Each row was made from one walk, in order. Every step used is in the known rows, and no mark comes twice. Write each row's walk.
Known rows
gapus, bivino: -.02  .15  -.03  .03  -.05  -.02  .17  .16  -.18  .01  -.56  .06  -.12  .01  -.06  .14  .07  -.05  -.16  -.03
rabas, pagu: .18  .09  .09  .00  -.16  .23  .07  .21  .18  -.09  -.09  .07  -.05  .16  -.07  .09  .11  .01  -.09  -.12
davir, rabas, pagu, roke, bisumeb, bivino: .23  -.11  .03  -.13  -.10  .13  -.16  .03  .24  -.25  -.22  .11  .01  -.25  -.12  .06  .07  -.06  -.04  .13
bivino, gapus: .03  .17  .02  .10  .13  -.05  .16  .10  -.19  .17  -.02  -.03  .02  .14  .04  .07  .06  -.04  -.19  -.07
bivino, gapus, davir: -.10  .18  -.06  .15  .16  -.06  .18  .01  -.21  .19  .21  -.11  -.14  .31  .14  -.11  .05  .06  -.14  -.10
bivino, gapus, pagu, roke, bisumeb: .12  .10  .15  .12  .10  -.08  .02  -.17  .04  .21  .17  -.08  .14  -.12  .07  .11  -.10  .01  .32  .07
pagu, roke: .13  .10  -.15  .04  -.04  .29  -.01  -.17  -.10  -.13  -.13  .02  .01  .09  -.09  .07  .13  -.01  .01  -.09
gapus, davir: .02  .09  -.10  .07  -.03  .10  .16  .07  -.16  -.06  .17  -.03  -.24  .32  .00  -.03  .12  .02  -.17  -.15
rabas, davir, pagu: .14  .18  .08  -.11  -.12  .13  .00  .18  -.06  -.10  -.02  .08  -.16  .18  -.08  .02  .09  .02  -.11  -.28
davir, rabas, pagu, roke: .21  .13  -.04  -.04  -.06  .24  -.19  .00  .24  -.27  -.13  -.01  .01  .15  .18  .00  .19  -.03  .00  -.14
roke, bisumeb, bivino, gapus, pagu: .02  -.05  .17  .09  .07  -.31  .13  .15  -.07  .28  .29  .02  .02  -.27  -.16  .17  -.14  .01  .00  .14
pagu, bivino, gapus, davir: -.22  -.11  -.12  .03  .15  -.05  .12  -.11  -.21  .21  -.05  -.11  -.09  .17  .22  -.15  -.03  .03  -.07  -.08
bivino, gapus, davir, pagu, roke, bisumeb: -.01  .04  .05  .00  .02  -.08  .02  -.17  .01  -.03  .15  -.01  -.02  -.02  .06  .02  -.12  -.01  .24  .03
bivino, gapus, davir, rabas, pagu: -.03  .21  .02  .06  .14  -.09  .01  .17  .12  .02  .22  -.14  -.13  .36  .40  -.20  .10  .01  -.18  -.15
davir, rabas, pagu, roke, bisumeb, bivino, gapus: .12  -.03  .08  -.04  .09  -.04  -.13  -.04  .17  .00  -.20  .00  .13  -.25  .02  -.02  -.01  -.04  .02  .20
rabas, davir: .19  .22  .03  .01  .00  .27  .09  .10  -.20  .08  -.16  -.01  -.16  .27  -.09  -.13  .16  .05  -.21  -.23
davir, pagu, bivino: -.03  -.24  -.01  -.23  -.19  -.03  -.04  .14  .01  -.23  -.11  .16  -.03  -.08  .00  .26  -.02  -.09  -.08  -.14
davir, pagu: .09  .05  .05  -.09  -.18  -.03  .03  .26  .00  -.25  .13  .15  -.09  .06  -.09  .27  .07  -.06  -.14  -.20
gapus, pagu, roke, bisumeb, bivino: .15  -.14  .02  .01  -.10  .01  -.03  -.11  .05  -.05  .19  .08  .02  -.32  -.28  .17  -.05  .04  .22  .15
davir, pagu, roke: .09  .06  -.06  -.08  -.16  .14  -.11  -.09  .05  -.32  .04  .12  .02  .00  -.08  .20  .07  -.02  .11  -.13
roke, bivino, gapus, davir, rabas: -.15  .03  -.04  .06  .16  -.30  .06  .25  -.19  .05  .21  -.16  -.03  .17  .24  -.14  .02  -.10  -.31  .01
rabas, pagu, roke, bisumeb, bivino: .20  -.14  .05  -.06  -.18  .27  -.04  -.09  .22  -.13  -.27  .16  .05  -.28  -.37  .07  -.01  .02  .14  .20

Which walk is each row?
.01  .19  .11  .14  .11  -.18  .10  .12  -.03  .23  .39  -.11  .02  .10  .14  .10  -.01  .04  .02  -.11 => bivino, gapus, pagu
-.08  .01  .15  .13  .04  -.27  .06  .24  -.01  .22  .33  -.10  .16  -.07  .00  .09  -.12  -.03  .03  .08 => roke, bivino, gapus, pagu
-.04  -.07  .07  -.11  .11  -.08  -.10  .14  .15  .05  -.28  -.05  .07  .06  .39  -.03  .02  -.07  -.15  -.07 => davir, rabas, pagu, bivino, gapus
-.05  -.01  .04  .08  .06  -.12  .12  .23  -.17  .17  -.06  -.03  .17  -.04  -.10  .07  -.04  -.08  -.17  .10 => roke, bivino, gapus
-.11  .04  -.09  .15  .10  -.11  -.08  -.27  -.03  .17  .34  -.06  .11  -.15  -.07  -.03  -.02  .12  .20  .10 => bisumeb, bivino, gapus, pagu, roke
-.16  -.14  .04  -.14  .00  -.17  -.03  .08  -.05  .02  -.09  .07  .06  -.09  .13  .16  -.11  -.06  -.05  -.07 => davir, pagu, bivino, gapus
-.14  .00  -.02  .11  .00  .13  -.05  -.16  .21  .10  -.01  -.12  .15  .09  .05  -.27  -.07  .07  .24  .15 => rabas, pagu, roke, bivino, gapus, davir
.00  -.05  -.09  -.04  -.12  .14  -.18  .02  .25  -.29  .03  -.08  .03  .13  .13  -.20  .09  -.01  .03  .02 => gapus, davir, rabas, pagu, roke, bivino
.21  .13  .07  -.08  -.07  .07  -.05  .34  .18  -.23  -.05  .01  -.09  .20  .16  .08  .18  -.07  -.27  -.18 => davir, rabas, pagu
-.20  -.09  -.13  -.03  .23  -.20  .01  -.01  -.21  .07  .02  -.15  -.12  .21  .46  -.14  .04  -.06  -.26  -.11 => pagu, bivino, gapus, davir, rabas
.05  .02  .00  -.11  -.17  .19  -.18  -.03  .04  -.18  -.17  .05  .08  -.04  -.21  -.07  -.01  .00  .17  -.03 => rabas, davir, pagu, roke, bivino
-.03  -.05  -.01  .02  .19  -.33  .11  .15  -.23  .08  .17  -.06  -.17  -.06  .05  -.07  -.01  -.06  -.34  .09 => roke, bisumeb, bivino, gapus, davir, rabas
.00  .19  .00  .16  .13  .00  -.03  -.22  .01  .15  .30  -.13  .13  .07  .15  .02  -.01  .07  .28  -.04 => bivino, gapus, pagu, roke
-.18  -.10  -.02  .01  .05  .06  .04  -.06  .13  .19  -.09  -.08  -.04  .19  .25  -.19  -.06  .08  .08  -.04 => rabas, pagu, bivino, gapus, davir
-.06  -.02  -.04  .10  .07  .04  .00  -.11  -.09  .10  -.16  -.07  .26  -.08  -.09  -.03  -.04  -.05  .07  .18 => pagu, roke, bivino, gapus
.03  -.07  -.01  .06  .11  -.02  .06  -.20  -.16  .15  -.20  .04  .10  -.30  -.24  .05  -.06  -.02  .05  .25 => pagu, roke, bisumeb, bivino, gapus
.00  -.18  -.08  -.10  -.18  .00  -.02  -.14  .01  -.26  .16  .14  -.14  -.23  -.27  .07  -.07  .02  .13  .08 => gapus, davir, pagu, roke, bisumeb, bivino
-.23  -.02  -.21  .02  .03  -.12  -.07  -.29  -.06  -.05  .31  .00  -.04  -.04  -.06  -.12  -.04  .12  .14  .03 => bisumeb, bivino, gapus, davir, pagu, roke
-.12  -.09  .07  -.04  -.01  -.32  .13  .13  -.08  .05  .27  .10  -.13  -.18  -.18  .07  -.16  .00  -.08  .10 => roke, bisumeb, bivino, gapus, davir, pagu
-.16  -.25  -.09  -.16  -.17  -.04  .01  .06  -.02  -.21  .11  .09  -.19  .08  .08  .08  -.03  -.01  -.04  -.16 => gapus, davir, pagu, bivino
.10  -.10  -.05  -.08  -.08  .11  -.11  -.06  .20  -.23  -.01  .03  -.14  -.08  -.03  -.12  .07  .01  .00  .11 => gapus, davir, rabas, pagu, roke, bisumeb, bivino
-.11  -.11  -.03  -.02  .12  -.03  .09  -.02  -.18  .21  -.24  -.02  .07  .02  .13  .06  -.04  -.04  -.14  -.02 => pagu, bivino, gapus
-.08  -.11  .08  -.06  .02  .07  .01  .03  .16  .19  -.33  .00  .10  .02  .16  -.01  -.06  .01  .01  -.02 => rabas, pagu, bivino, gapus
.09  -.09  .00  -.02  -.22  .29  -.09  .00  .28  -.16  -.24  .05  .20  -.06  -.19  .01  .02  -.01  .17  .11 => rabas, pagu, roke, bivino
-.18  -.01  -.14  .15  .10  .01  .03  -.21  -.12  .12  .07  -.16  .12  .10  .02  -.22  -.05  .03  .13  .13 => pagu, roke, bivino, gapus, davir
.05  .04  .10  -.07  .04  .00  -.10  -.18  -.06  .11  -.18  .06  .04  -.27  -.26  -.09  -.11  .06  .17  .09 => rabas, davir, pagu, roke, bisumeb, bivino, gapus
.00  -.10  .06  -.07  -.02  -.15  -.05  -.12  -.01  -.03  -.02  .14  .11  -.39  -.24  .17  -.14  -.03  .15  .21 => davir, pagu, roke, bisumeb, bivino, gapus
.14  .20  -.02  -.09  -.11  .30  -.15  -.16  -.01  -.16  -.12  .03  -.06  .13  -.07  -.09  .10  .06  .15  -.23 => rabas, davir, pagu, roke
-.04  -.05  .02  .06  .03  .10  .01  -.24  .16  .15  -.04  -.02  .00  -.12  -.14  -.19  -.09  .13  .23  .22 => rabas, pagu, roke, bisumeb, bivino, gapus, davir
